In the rows, 128 means zero.
Known rows, with every step that occurs:
bidad > gitote > kado > liba: [120 120 152 168 169  87 167  92 102 148 106 107 158  82 221 147 145  69
 144 123 157 124 151 110 162 165 119 142  94 136 184 111 119 159 148]
bidad > gulir: [115 114 131 114 108  90 142  99 100 138 157 127 128 114 146 152 126  59
 147 127 192 143 141 107 132 149 148 148 161 120 135 155  89 166 157]
liba > gulir > kado: [136 116 138 114 150  78 166 100 131 156 157  99 138 128 112 166  57  50
 146 110 153 115 144 136 113 138 148 152 169 121 143 104 101 164 133]
bidad > nure > liba: [133  97 133 132  81  87 181  80 151 165 186 118 151 128 131 123 139  77
 156 137 169 138 135 100 139 151 146 153  96 135 143 127 123 159 177]
bidad > liba > gulir > kado: [144 109 136 113 196  74 180  90 120 166 146 123 146 126 121 180  75  57
 149 117 145  89 152 146  91 149 144 147 153 126 129 110 103 161 153]
bidad > gulir > kado: [141 121 117 105 108  84 157 119 115 145 153 116 135 116 147 186  78  51
 142 118 190 143 140 117  96 145 166 142 174 126 135 141  84 171 146]
gitote > liba > gulir > kado > bidad > nure: [140  80 133 102 123  67 185 111 166 188 135 157 160 121  76 165 111  78
 122 126 169 128 131  91 117 129 151 137 145 131 159 113 149 164 131]
kado > gulir > nure > bidad: [ 94 100 146 139 105  96 145  97 128 134 147 132 165 136  81  95 166  69
 152 132 219 101 100 128 114 121 143 153 197 133 134 168 111 164 142]
gitote > liba > gulir > nure > bidad: [100 115 161 142 125  98 155  95 134 158 148 170 148 139  39  99 157  74
 144 130 176  85 106 117 138 121 141 152 155 128 145 129 101 162 143]
kado > bidad: [118  98 135 133  71  76 149 118 114 163 158 143 146 120 146 117 157  64
 150 130 186 168 138 103 109 143 166 142 194 120 176 151 144 170 144]
nure > gulir > bidad > gitote > liba: [127 124 148 160 163 108 165 141 133 134 111 158 165 118 150 100 117  64
 145 160 162 140 135  79 169 152 144 169 175 121 178 144  96 161 162]
gulir > kado: [151 110 118 120  88  89 169 134 126 159 165 111 143 123 147 163  79  51
 151 117 167 133 138 128  90 139 167 153 165 125 159 122 116 164 143]
gitote > kado > gulir > liba: [133 111 123 159 134  88 166 103 102 169 127 126 143  94 139 170 128  71
 131 126 183 155 134 162 124 149 132 139 155 130 131 143 115 156 145]
liba > gulir > nure > bidad > gitote: [ 82 113 180 160 182  95 139  65 128 121 139 132 167 139  87  88 157  63
 142 124 181  74 108 108 151 135 136 154 174 126 149 117 108 160 150]
gitote > liba > gulir > bidad > nure > kado: [111 104 123 127 142  76 182  73 180 161 134 146 146 134  59 126 127  66
 131 128 162  95 135 102 116 135 163 145 107 128 127 119  87 158 149]
nure > liba > gulir > bidad: [120 125 145 128 138  70 165  59 147 160 182 128 139 140 109 114  87  57
 155 121 133 157 141 126 125 158 162 144 149 107 133 154  64 169 150]
liba > gulir: [111 109 151 124 143  82 154  86 115 148 157 110 131 126 115 143 104  59
 145 119 151 109 144 129 148 141 137 157 155 118 148 116 111 160 144]
kado > gulir > nure > bidad > gitote > liba: [ 92  95 164 162 159 114 152 130 133 119  98 172 183 120 116 104 182  82
 148 154 224  98  94  99 163 139 128 164 156 136 170 163 123 150 148]
kado > bidad > liba > gulir > gitote: [126  89 155 127 176  64 151  74 115 162 143 135 177 132 120 116 151  70
 145 114 158 131 147 122 133 162 140 141 162 116 161 151 139 160 146]
nure > liba > gulir > bidad > gitote > kado: [110 130 162 174 181  71 170  53 154 149 142 121 151 107 151 127  93  57
 142 121 136 168 151 126 162 168 140 142 135 114 142 122  74 170 148]
kado > gulir > bidad > gitote > liba: [112  93 137 144 174  96 159 145 140 126  87 172 178 104 160 138 126  75
 133 156 186 147 122  91 155 163 144 159 152 115 175 183 104 153 138]
kado > liba > gulir > nure > bidad: [ 96 128 163 134 164  84 150  50 119 157 148 115 156 138  71  95 156  69
 157 114 163  63 111 129 136 133 135 136 137 134 138 131  86 163 137]
nure > gitote: [125 134 140 153  81  96 153 119 118 131 165 132 150 118 171 142 119  50
 159 119 174 117 144 145 136 147 141 168 156 117 178 148 151 152 151]
gitote > kado > gulir: [113 106 131 152 122  82 162 106 119 150 127 104 137  92 148 160 116  65
 139 126 202 153 145 144 139 139 125 154 167 131 145 136 119 166 136]
nure > kado > liba > gulir > bidad: [106 140 131 124 183  66 160  56 142 150 123  99 143 134 119 123 116  50
 159 115 141  86 146 133 111 152 165 124 121 123 138 139  61 161 134]
bidad > gulir > nure: [108 116 137 117 103  94 151  81 117 142 155 153 147 116 112 135 144  69
 143 113 202 122 119 108 157 133 146 144 165 126 117 158  94 171 160]
nure > gitote > kado > bidad: [120 135 141 172  52  73 157 106 123 152 156 145 149  91 175 139 146  52
 145 114 186 166 156 143 132 139 144 143 195 121 187 139 172 169 137]
bidad > gitote > liba: [121  99 148 156 133 108 165 147 116 135 115 167 158 104 180 142 145  73
 148 150 170 122 133  88 172 162 138 168 117 125 200 137 129 149 160]
liba > gulir > kado > bidad: [132 104 140 110 132  62 159 102 140 164 148 121 144 125 108 158  87  52
 139 113 170 146 142 123 101 135 163 137 204 121 161 123 125 173 123]
gitote > kado > liba > gulir: [112 132 151 142 184  70 169  60 110 170 131  93 130  97 141 162 112  67
 143 108 142 104 159 141 159 151 111 136 105 131 148  96  94 164 131]

Rows:
[106 107 125 140 140  89 152 108 136 116 118  89 142 119 147 145 129  53
 166 130 221 115 136 135 116 141 153 156 164 135 150 154 109 154 151]	nure > kado > gulir
[118 108 150 128 148  89 166 117 122 159 137 151 130 115  99 151 105  71
 147 128 153 112 139 120 164 143 135 164 128 121 162 124 107 153 144]	gitote > liba > gulir
[124 105 131 154 103  66 173 101 107 185 140 167 147  93 158 142 171  70
 143 130 179 161 159 133  96 149 146 131 174 129 160 132 149 176 159]	gitote > kado > bidad > liba
[106 132 159 147 168  73 176  45 127 179 131 115 150 100 115 146 127  75
 139  89 149  80 136 143 188 130 109 131 107 137 130 101 102 172 135]	gitote > kado > liba > gulir > nure
[116 106 148 135 109  92 167  80 150 136 148 130 169 124 121 123 134  78
 169 121 207 133 111 128 169 144 134 158 144 136 132 177 106 163 162]	kado > gulir > nure > liba
[117 110 154 134 145  88 177  91 155 149 147 153 153 115  97 157 126  74
 132 127 163  78 138 118 175 137 116 168 101 124 162 120 158 140 153]	bidad > nure > gitote > liba > gulir
[118 104 107 132  76  80 174  73 164 159 166 123 154 132 101 105 143  56
 139 130 180 112 132 104  86 134 187 141 137 127 128 134  97 166 158]	gulir > bidad > nure > kado
[111 122 133 148  77  97 162  83 142 139 157 129 151 131 110 112 155  56
 167 109 205  92 122 128 132 127 165 147 148 137 142 125 117 164 166]	gulir > nure > kado
[113 111 142 147 108  96 162  91 109 165 166 170 162 140  87  97 185  70
 157 132 190  75 113 132  79 133 155 146 169 134 132 151 116 166 175]	gulir > nure > bidad > liba
[134 123 122 144  93  69 147  84  97 177 143 164 131  93 129 158 160  68
 124 128 193 202 143 129 110 152 157 111 188 124 130 155 106 174 149]	gitote > kado > bidad > gulir > liba
[132 128 140 151  76 103 166 149 123 139 143 178 148 103 153 151 125  61
 158 132 169 115 142 127 149 147 140 168 134 120 194 156 146 145 156]	nure > gitote > liba
[131 114 115 150 146  95 153  99 119 130 119 111 144 121 133 151 139  61
 159 136 207 123 124 155  96 151 159 143 152 136 134 161 101 145 159]	nure > kado > gulir > liba
[103 138 167 147 136  90 155  70 138 133 162 138 161 124  96 131 113  56
 153  94 167  72 126 151 186 127 124 162 159 120 143 136 143 158 146]	liba > gulir > nure > gitote
[104 108 131 156 173  96 162 129 157 109  72 154 171 112 163 132 133  63
 149 152 203 129 128 102 137 160 162 153 146 125 174 174  92 147 147]	nure > kado > gulir > bidad > gitote > liba
[115 124 140 113 186  71 162  64 123 168 140 113 146 130 119 127 103  62
 143 119 119 104 140 125 133 154 148 130 127 114 140 152  75 166 127]	kado > liba > gulir > bidad
[108 100 167 147 194  96 159 117 125 131 108 150 151 107 144 145 121  72
 140 137 156 106 139  98 188 159 121 167 117 120 182 119 125 146 152]	bidad > gitote > liba > gulir
[113 116 151 117 192  76 159  75 106 157 130  93 139 120 138 145 113  67
 155 113 136  87 145 125 153 155 127 142 109 128 155 128 101 155 138]	kado > liba > gulir
[128  98 125 138 123  99 155 135 148 117 100 105 171 123 142 129 135  68
 161 125 210 126 129 117 154 156 145 158 120 136 179 170 114 142 144]	nure > kado > gulir > gitote > liba
[119  93 119 120 176  79 169 104 122 157 128 158 165 121 138 141 130  68
 148 147 178 121 135 136  92 157 151 152 172 116 125 192 100 163 153]	kado > gulir > bidad > liba
[150 109 123 121 107  98 184 117 149 161 161  87 156 127 107 143  87  60
 142 129 183 104 137 107 115 122 143 162 171 143 137  95 122 166 162]	bidad > nure > gulir > kado
[120 109 120 147 159  70 180  90 124 171 123 153 155 100 144 155 129  67
 132 135 180 142 147 151  93 151 141 140 172 122 119 164  96 173 146]	gitote > kado > gulir > bidad > liba
[128 100 138 141  59  88 172 130 154 160 147 187 170 105 129 132 180  78
 136 138 194 129 135  94 143 139 145 153 137 124 196 154 189 152 153]	kado > bidad > nure > gitote > liba
[128 128 132 151 124  79 170  92 103 176 137 107 138  94 173 152 136  68
 149 113 154 124 154 134 140 155 127 137  99 136 164 119 110 167 141]	gitote > kado > liba
[118  90 151 150 118  93 157 152 121 141 109 185 165 104 175 123 175  76
 147 151 188 164 132  71 154 159 150 152 154 121 213 147 155 156 153]	kado > bidad > gitote > liba
[112  92 155 149 124  88 144 116 114 135 128 145 170 111 185 120 168  63
 146 139 191 157 136  84 136 156 154 149 180 120 200 145 155 163 152]	kado > bidad > gitote
[146  92 140 142 115  90 168 168 138 151 105 173 173 103 177 154 122  69
 142 141 185 164 132  82 122 153 166 145 163 125 213 136 153 159 140]	gulir > kado > bidad > gitote > liba
[131  99 133 117  76  84 135 130 119 147 133 162 164 116 140 122 161  75
 138 127 198 184 132  76 148 161 156 138 154 118 182 190 116 161 140]	kado > bidad > gulir > gitote > liba
[137 121 122 121 124  94 145 100  87 155 150 142 131 116 128 155 136  65
 136 130 176 149 130 129 120 157 157 132 151 119 120 164  83 156 166]	bidad > gulir > liba
[130 110 152 152 172  71 168  59 114 167 145 109 159 111 129 143 121  67
 134 100 142 116 158 154 144 159 116 145 122 126 140 109 114 161 150]	bidad > liba > gulir > gitote > kado
[125 144 141 172  69  87 164 106 120 147 164 127 141  96 175 158 120  48
 148 107 171 136 156 157 146 140 132 158 155 122 175 124 148 161 147]	nure > gitote > kado
[145 120 138 155 141  89 178  68 132 170 141  51 176 116 140 105 142  78
 140 113 159 107 147 106 179 147 102 143  92 149 156 102 121 163 151]	bidad > nure > gulir > gitote > kado > liba
[142 120 133 153 108  80 165  91 105 170 143  86 168 105 185 129 135  70
 144  99 146 137 150 131 157 165 127 136  87 133 177 133 111 161 132]	gulir > gitote > kado > liba
[108 153 144 161  87  89 156  74 126 135 155 155 149  92 135 156 130  57
 139  97 203 122 137 146 174 130 123 144 166 126 130 145 120 171 152]	bidad > gulir > nure > gitote > kado
[106 111 167 180 159  92 172  73 151 127 116 127 181  88 170 136 140  80
 154 122 209 150 124 122 198 152 111 156 134 140 149 141 117 165 160]	bidad > gitote > kado > gulir > nure > liba
[148 111 148 148 149  99 169 168 136 137  95 148 171 109 164 140 112  63
 150 148 197 156 139  77 144 143 144 152 200 135 206 123 143 162 152]	nure > gulir > kado > bidad > gitote > liba
[146 103 122 120  67  76 162 135 130 165 156 134 155 120 147 145 108  54
 146 123 185 166 138 113  87 138 179 136 204 125 178 140 142 174 133]	gulir > kado > bidad
[132 105 120 132 126  80 171  97 115 172 156 169 155 132 135 124 134  63
 146 137 147 120 142 129  81 157 168 143 156 113 137 166  97 169 164]	gulir > bidad > liba
[108 125 169 163 236  76 166  62 111 146  97  92 151  86 186 155 120  66
 138 114 143  99 157 121 186 165 102 140  94 132 171  94 106 156 137]	bidad > gitote > kado > liba > gulir
[116 109 137 148 135  91 155 111 123 137 141 145 169 121 171 107 127  57
 138 138 155 141 133  98 128 161 167 153 167 109 164 154 107 163 150]	gulir > bidad > gitote
